What can hang from each mark
J_603: J_422 J_613
J_260: J_894
J_613: J_603 J_885 J_997
J_422: J_260 J_885
J_885: J_422 J_613 J_997
J_894: J_260

Each row was made from one small tree. The marks that hang from a mark follow it in brackets, in the order of their numbers. Every link used is in the known rows. Write each row's tree.
Known rows
J_603{J_422{J_260 J_885} J_613{J_997}}: [-3.26  0.89  4.07 -2.15  1.52 -0.50 -3.95 -3.37 -3.60 -1.08 -3.33 -0.77
 -3.40 -2.36 -0.22 -4.15  2.98  1.90  1.34  0.90  4.44 -0.78 -2.60  0.88
  0.86]
J_422{J_260{J_894} J_885{J_613 J_997}}: [-3.76  2.19  1.40 -4.05  3.10 -2.01  1.16 -3.67 -4.78 -0.57 -0.67 -2.40
 -2.16  2.53 -1.87 -4.34 -0.55 -0.24 -0.10 -0.51  6.46 -1.35  1.67 -1.34
  1.28]
J_603{J_422}: [-1.15 -2.21  0.31  0.88  0.07 -0.25 -0.65 -3.65 -3.30 -0.07 -2.03  1.86
 -2.80 -0.75 -0.39 -1.15  0.99  1.29 -2.08  1.69 -0.95  0.51 -0.68  2.76
  1.30]
J_603{J_422{J_885} J_613}: [-2.88 -1.59  3.38 -0.06  1.04  0.88 -2.36 -4.68 -4.09 -1.94 -3.53  0.85
 -2.92 -3.18  0.05 -0.60  2.11 -0.09  0.29  1.98  3.67  0.37 -3.50  3.67
  0.55]
J_885{J_997}: [-2.27 -2.45 -0.08 -2.37  0.95  0.60 -0.50 -2.28  0.50  1.48 -0.90 -1.09
 -0.35  1.67 -0.61 -2.19 -0.66 -1.34 -0.38  0.64  4.05  0.15  2.49  0.00
  2.66]
J_422{J_260}: [-3.68  1.62  1.51 -1.98  2.29 -0.17 -2.27 -3.87 -1.52  0.03  0.61 -1.85
 -0.03 -1.34 -0.33 -2.79 -0.47  0.66  0.78 -0.64  1.41  1.55  0.99 -2.27
  0.00]
J_613{J_603 J_885{J_422} J_997}: [-2.37 -1.53  3.68 -2.28 -5.33 -2.41 -2.18 -2.45  5.19  0.07 -1.34 -1.16
 -2.59 -0.71  0.21 -1.33  3.24 -4.62 -1.88  0.15  4.92 -1.09 -1.28 -3.99
  0.62]
J_603{J_613{J_885{J_997}}}: [-3.64 -3.28  3.10 -3.56  0.01  3.24 -2.81 -4.40  3.18 -0.76 -1.83 -0.03
 -0.49 -2.24  2.14 -3.29  0.48 -5.00  0.03  1.85  6.84  2.28  0.09 -0.13
  2.37]
J_613{J_603 J_885 J_997}: [-1.86 -1.96  2.93 -3.50 -5.27 -1.04 -1.47 -2.04  6.17  1.37 -2.52 -1.15
 -1.69 -0.62  0.43 -2.77  1.58 -4.38 -0.81  0.57  5.73 -0.11  0.46 -3.13
  0.79]
J_422{J_260{J_894}}: [-3.80  2.55  2.01 -2.35  2.57 -0.71 -0.52 -3.35 -1.22  0.78  1.26  1.37
 -0.69 -1.01 -0.64 -3.85  1.00  0.96 -0.28 -1.38  2.28  1.51  0.50 -2.52
 -1.08]
J_603{J_422{J_885{J_997}} J_613}: [-2.96 -2.31  2.93 -0.65  1.08  1.03 -2.35 -4.41 -3.95 -1.51 -4.03  0.26
 -3.23 -1.86  0.47 -1.72  1.31 -0.29  0.30  1.94  5.22 -0.32 -2.04  3.70
  1.81]
J_422{J_260 J_885{J_997}}: [-4.15  0.26  1.50 -2.83  2.08 -2.25 -1.81 -2.72 -4.22  0.02 -1.23 -5.20
 -0.81  0.38 -2.62 -2.79 -0.99 -0.64  1.61 -0.23  4.83 -0.61  2.04 -1.92
 -0.85]
J_613{J_885{J_422{J_260}} J_997}: [-2.25 -1.71  1.96 -3.61 -2.30 -3.08 -3.29 -1.53  3.17  0.00  0.44 -1.51
 -2.14 -0.10 -1.35 -4.23  3.97 -3.63 -2.65  0.98  1.48  0.08 -0.08 -4.70
  0.29]
J_885{J_613{J_603}}: [-1.98  1.36  1.44 -1.64  0.28  1.59  1.40 -6.07  0.00 -1.58 -1.17 -0.95
 -1.22  0.82  1.47  0.53 -1.64 -0.92 -0.46  0.12  4.44 -0.03 -0.35  0.85
  4.46]
J_613{J_885}: [-2.01 -4.33  0.76 -2.27 -2.25  0.08 -1.13 -3.48  2.53 -0.22 -0.78 -0.29
 -0.68 -1.33 -0.42 -2.27  0.33 -5.37 -2.33  2.52  1.58  2.70  1.38 -1.13
  0.02]
J_885{J_422{J_260} J_613{J_603} J_997}: [-4.12  2.39  2.17 -1.94  1.51  0.09 -0.90 -6.90 -2.29 -2.66 -0.08 -3.49
 -3.02  3.25  3.14 -1.60 -1.50 -0.47 -1.25 -1.42  7.10 -3.06  0.58 -1.79
  6.80]
J_603{J_613{J_997}}: [-2.74  0.60  3.42 -3.48  1.37  1.63 -2.80 -2.28  3.11  0.24 -0.95  0.50
 -0.18 -2.39 -0.22 -1.95  3.40 -0.72  1.45  0.29  4.89  1.23 -2.64 -0.64
  1.29]
J_894{J_260}: [-1.18 -1.84  5.16 -0.77  2.43 -0.78  0.60 -4.12  1.41  2.52 -0.05  0.77
  2.01 -1.75 -4.04 -0.84  1.13  0.43 -0.66 -1.20  1.63  2.83  0.69 -0.91
 -2.44]
J_422{J_260{J_894} J_885{J_613{J_603}}}: [-4.04  3.84  3.08 -2.64  1.87 -2.17  1.33 -4.80 -4.35 -1.35 -0.67 -1.70
 -2.01  0.13 -1.42 -2.12 -0.24 -0.08  0.53 -1.24  5.96 -0.81 -0.44 -1.49
 -0.58]
J_422{J_885{J_997}}: [-2.38 -2.23  0.73 -1.94  0.43 -2.14 -0.03 -1.61 -2.47  0.43 -1.89 -3.15
 -0.70  0.64 -3.76  0.21  0.12 -2.29  0.36  1.01  4.11 -0.47  0.68  0.26
 -0.65]
J_260{J_894}: [-2.17  0.39  1.33 -1.60  1.09 -0.84  2.09 -1.89  0.66  1.54  0.83  4.66
 -0.81 -0.56 -1.97 -1.39  2.97 -0.55 -2.03 -0.42  2.04  1.47 -1.15 -0.49
 -1.46]

Write each row's tree
[-0.74  1.41  1.16 -2.17 -0.55  0.15  0.93 -4.54 -0.07 -0.76 -2.25 -0.36
 -3.09  2.01  1.03 -1.60  0.30  1.06 -1.19  0.30  3.87 -1.73 -0.76  1.03
  5.36] | J_885{J_613{J_603{J_422} J_997}}
[-4.08  2.26  2.56 -2.24  2.15 -3.26 -0.07 -2.47 -4.07  0.08  0.14 -1.07
 -1.13 -1.14 -3.58 -2.39  1.48 -0.04  0.62 -0.90  3.50  0.47 -0.37 -2.22
 -3.65] | J_422{J_260{J_894} J_885}
[-2.98  3.59  2.06 -4.02  2.61 -3.31  0.94 -2.64 -3.77 -0.49 -0.12 -1.67
 -2.09  1.19 -3.27 -3.86  1.76  0.58 -0.06 -0.77  4.37 -0.95 -0.23 -2.23
 -0.47] | J_422{J_260{J_894} J_885{J_613{J_997}}}
[-3.42  0.18  2.96  0.31 -1.35 -0.68 -1.07 -4.97 -3.17 -0.31 -3.44 -1.73
 -2.79 -0.79  1.01 -0.68 -1.31  0.59  0.87 -0.39  5.33 -1.38 -0.03  0.80
  0.72] | J_613{J_603{J_422{J_260 J_885{J_997}}}}
[-3.34  3.43  2.71 -3.39  1.18 -2.42 -0.74 -4.05 -3.40 -1.15 -1.43 -5.18
 -1.69  0.52 -1.83 -2.03 -0.47  0.23  1.65 -0.80  5.21 -1.46 -0.02 -2.02
  0.69] | J_422{J_260 J_885{J_613{J_603 J_997}}}
[-3.62 -3.24  1.46 -2.72 -1.24 -1.19 -1.85 -3.72  1.09 -0.64  0.34 -0.43
 -2.30  0.44  0.74 -4.26  1.07 -5.01 -3.36  1.04  3.87  0.50  1.82 -3.01
  1.16] | J_613{J_885{J_422{J_260{J_894}} J_997}}
[-3.55 -3.63  1.28 -2.47 -1.32 -0.93 -2.67 -4.01  0.88 -0.92  0.03 -2.06
 -1.90  0.36  0.77 -3.73  0.40 -5.19 -2.85  1.46  3.44  0.61  2.04 -3.03
  1.68] | J_613{J_885{J_422{J_260} J_997}}
[-4.37 -0.84  4.27 -0.77 -3.64 -0.96 -1.62 -5.52  2.16 -1.37 -0.44 -0.09
 -2.33 -2.11  2.18 -1.15  0.75 -4.86 -1.99 -0.28  5.29  0.41 -0.70 -3.32
 -0.50] | J_613{J_603 J_885{J_422{J_260{J_894}}}}
[-3.14 -4.03  2.29 -2.38 -4.31  1.18 -0.85 -4.62  3.98  0.42 -2.96 -1.63
 -1.45 -0.18  2.48 -2.34 -2.04 -6.02 -1.00  1.05  7.75  0.47  2.71 -1.39
  2.13] | J_613{J_603 J_885{J_997}}
[-2.50 -0.62  2.85  1.22 -2.18 -0.76 -0.26 -4.57 -2.32 -0.49 -3.42 -0.34
 -2.67 -1.57  0.07  1.55 -0.21 -0.07  0.14  0.22  3.84 -0.80 -1.69  1.91
 -0.15] | J_613{J_603{J_422{J_885}}}
[-3.10 -1.25  3.71 -3.09 -0.18  1.31 -4.64 -4.45  0.02 -0.99 -2.97  0.71
 -3.55 -2.42  2.70 -6.93  2.41 -0.57 -0.56  1.70  4.23  0.74 -0.75 -0.01
  2.68] | J_603{J_422{J_260} J_613{J_885 J_997}}
[-2.18 -0.05  0.94 -0.27  1.44 -1.49 -0.78 -4.97 -7.03 -1.86 -2.42 -1.59
 -3.65  0.11 -0.78 -2.44 -0.28  1.81 -1.09  1.41  0.78 -0.70 -0.16  2.08
  1.50] | J_603{J_422{J_260 J_885{J_613}}}
[-4.52 -2.35  3.47 -1.59 -3.61 -0.35 -2.48 -5.59  2.19 -1.10 -1.48 -2.59
 -2.48 -0.30  2.96 -2.18 -1.02 -5.37 -1.46 -0.13  7.19 -0.56  1.51 -3.22
  2.00] | J_613{J_603 J_885{J_422{J_260} J_997}}
[-1.22  2.05  1.48 -3.10 -0.25  0.32  1.01 -4.01  1.55 -0.46 -1.29 -1.30
 -1.62  1.90  0.53 -0.98  0.22 -0.07 -0.34 -0.15  4.78 -1.08 -0.52 -0.35
  4.82] | J_885{J_613{J_603 J_997}}
[-1.46 -2.90  1.55 -3.13 -3.20 -3.02 -2.32 -0.95  3.95  0.20  0.12 -0.68
 -2.06 -0.04 -1.89 -2.70  4.66 -4.35 -3.21  1.63  1.15  0.07 -0.82 -3.69
  0.29] | J_613{J_885{J_422} J_997}
[-3.14  4.48  2.95 -1.99  0.81 -1.72 -1.31 -5.37 -0.99 -2.49  0.77 -2.57
 -3.01  1.57  1.13 -0.84  1.75  0.81 -1.06 -1.75  4.02 -2.60 -2.30 -2.93
  4.42] | J_885{J_422{J_260} J_613{J_603 J_997}}
[-3.12  1.09  3.69 -2.23  1.81  1.20 -4.33 -4.07 -1.62 -0.62 -2.49  0.93
 -3.09 -2.26  1.80 -5.30  2.70  2.56  0.71  0.49  3.61 -0.01 -2.00  0.78
  2.49] | J_603{J_422{J_260} J_613{J_997}}
[-2.70 -0.80  1.24 -0.62  1.12 -2.30 -0.38 -3.29 -6.18  0.06 -2.34  0.56
 -3.89  0.57 -1.27 -3.86  0.78  1.67 -1.33  0.65  2.53 -1.15  0.61  1.36
  0.07] | J_603{J_422{J_260{J_894} J_885{J_997}}}
[-2.08 -1.72  3.06 -2.66 -4.94 -1.38 -2.48 -3.33  2.82  0.69 -3.63 -0.83
 -3.77 -0.55  1.72 -5.24  1.09 -2.11 -1.22  0.67  4.85 -0.94  0.94 -2.15
  1.52] | J_613{J_603{J_422{J_260}} J_885 J_997}
[-2.33  0.05  0.67 -2.37  0.73  1.93  0.77 -6.34 -2.19 -1.00 -2.81 -2.00
 -3.07  3.65  3.44 -3.31 -3.37  0.19 -0.79  0.21  7.19 -2.23  2.76  1.62
  7.69] | J_885{J_613{J_603{J_422{J_260}}} J_997}
[-3.46  2.26  1.50 -2.69  2.79 -1.86 -0.60 -4.70 -5.14 -2.03 -0.60 -4.86
 -1.17  0.17 -2.16 -1.80 -1.02 -0.21  0.89  0.20  3.21 -0.03  0.38 -1.03
  0.39] | J_422{J_260 J_885{J_613}}
[-3.04 -1.50  3.97 -3.55 -0.60  0.74 -3.79 -3.04  4.10 -1.00 -0.66  0.20
 -1.31 -2.65  0.49 -2.48  4.19 -4.00 -0.68  1.30  4.97  1.21 -2.63 -1.94
  1.29] | J_603{J_613{J_885{J_422} J_997}}
[-1.82 -0.83  0.33 -1.92  0.12  2.05  1.38 -6.00 -1.60 -0.86 -3.10 -1.33
 -3.02  3.76  3.00 -2.37 -2.97 -0.37 -1.28  0.61  6.91 -2.12  2.21  2.32
  7.81] | J_885{J_613{J_603{J_422}} J_997}
[-3.53  1.94  0.84 -2.72  3.24 -0.72  0.27 -5.29 -3.03 -2.06  1.38 -0.95
 -3.19  3.86  1.42 -3.31  0.53 -0.26 -2.97 -0.86  5.14 -2.31  0.73 -1.76
  6.01] | J_885{J_422{J_260{J_894}} J_613 J_997}
[-2.17  1.98  1.66 -1.23  0.57  1.17  1.62 -6.63 -2.25 -1.63 -1.66  0.81
 -3.00  1.08  2.42 -1.65 -1.22  0.88 -1.39 -0.14  4.33 -0.64 -0.33  1.40
  4.56] | J_885{J_613{J_603{J_422{J_260{J_894}}}}}
[-1.98 -0.68  3.03 -1.53  0.78  1.32 -3.04 -3.16 -0.45 -0.32 -2.95  2.30
 -2.95 -2.07  0.98 -3.26  3.48  1.52 -0.23  1.38  3.16  0.05 -2.91  2.27
  2.63] | J_603{J_422 J_613{J_997}}
[-4.24  0.09  1.40 -1.28  2.03 -1.46 -2.78 -3.51 -2.15 -0.65  1.07 -2.50
 -1.69  1.35  0.10 -1.93  0.95 -0.55 -1.24 -0.97  3.35 -1.33  0.70 -2.74
  2.47] | J_885{J_422{J_260} J_997}
[-3.16 -2.64  3.10 -0.56 -4.15  0.49 -1.88 -6.22  0.44 -0.85 -3.31 -0.44
 -3.17 -1.96  3.35 -3.05 -1.55 -3.39 -1.49  1.17  4.47  0.61  1.27 -0.35
  1.18] | J_613{J_603{J_422{J_260}} J_885}
[-3.20  1.27  3.20  0.61 -1.11  0.04 -0.47 -5.27 -1.60  0.04 -2.30  1.48
 -2.80 -1.45  1.95 -1.15 -0.23  1.36 -0.09 -1.00  4.10 -0.46 -0.76  0.49
  0.54] | J_613{J_603{J_422{J_260{J_894}}}}
[-1.28  0.52  2.60 -0.90 -2.76 -1.36 -1.07 -2.09  1.39  1.58 -3.14  0.44
 -2.96 -0.10 -0.10 -1.38  2.28  1.60 -0.09 -0.49  3.60 -1.90 -1.36 -0.07
  1.55] | J_613{J_603{J_422} J_997}
[-3.67 -3.55  2.97 -1.20 -4.40 -0.21 -1.66 -4.99  3.02 -0.89 -1.78 -1.61
 -2.36 -0.23  2.41 -0.76 -0.36 -6.12 -2.07  0.54  6.90 -0.55  0.80 -2.18
  1.95] | J_613{J_603 J_885{J_422 J_997}}
[-1.33  2.28  1.48 -2.54  0.03  0.16  0.30 -4.82 -0.73 -0.92 -2.09 -1.02
 -3.07  1.88  1.40 -2.61 -0.15  1.57 -0.74 -0.02  4.20 -1.70 -0.22  0.36
  5.40] | J_885{J_613{J_603{J_422{J_260}} J_997}}
[-2.37  3.56  1.47 -2.53  2.43 -2.18 -1.47 -4.26 -1.78 -2.42  1.77 -2.24
 -2.63  2.02 -0.36 -1.79  2.68  0.91 -2.07 -0.75  1.50 -1.81 -1.96 -2.88
  4.31] | J_885{J_422{J_260} J_613{J_997}}
[-4.14 -0.54  3.63 -1.29  2.21  1.00 -3.55 -5.19 -5.20 -1.73 -3.66 -1.06
 -3.20 -2.00  1.33 -3.85  0.39  0.82  1.21  1.06  5.78 -0.36 -1.12  2.18
  1.82] | J_603{J_422{J_260 J_885{J_997}} J_613}
[-2.53  4.17  1.79 -2.88  2.51 -2.55 -0.17 -3.78 -1.58 -1.84  2.17 -0.02
 -3.10  2.24 -0.61 -2.53  3.78  1.13 -2.75 -1.11  2.22 -1.91 -2.13 -2.99
  3.61] | J_885{J_422{J_260{J_894}} J_613{J_997}}
[-2.28 -0.43 -0.04 -1.95  2.01 -0.18  0.19 -5.05 -1.93 -2.32  0.56 -1.77
 -2.67  3.97  0.68 -0.44  0.24 -1.57 -3.07  0.41  3.95 -2.16  0.18  0.02
  6.67] | J_885{J_422 J_613 J_997}
[-2.00 -1.51  0.15 -2.73  1.25 -1.17  1.17 -3.14 -3.29 -0.90 -1.96 -3.70
 -1.40  2.38 -2.76 -0.27 -0.80 -2.20 -0.35  1.37  4.95 -1.15  0.95  0.98
  2.41] | J_422{J_885{J_613 J_997}}
[-2.93  2.69  1.61 -3.74  2.33 -2.77 -0.87 -3.30 -4.02 -1.24 -0.78 -4.97
 -1.43  0.85 -2.87 -2.81  0.17  0.42  1.06  0.03  3.39 -0.83  0.23 -2.02
  0.57] | J_422{J_260 J_885{J_613{J_997}}}
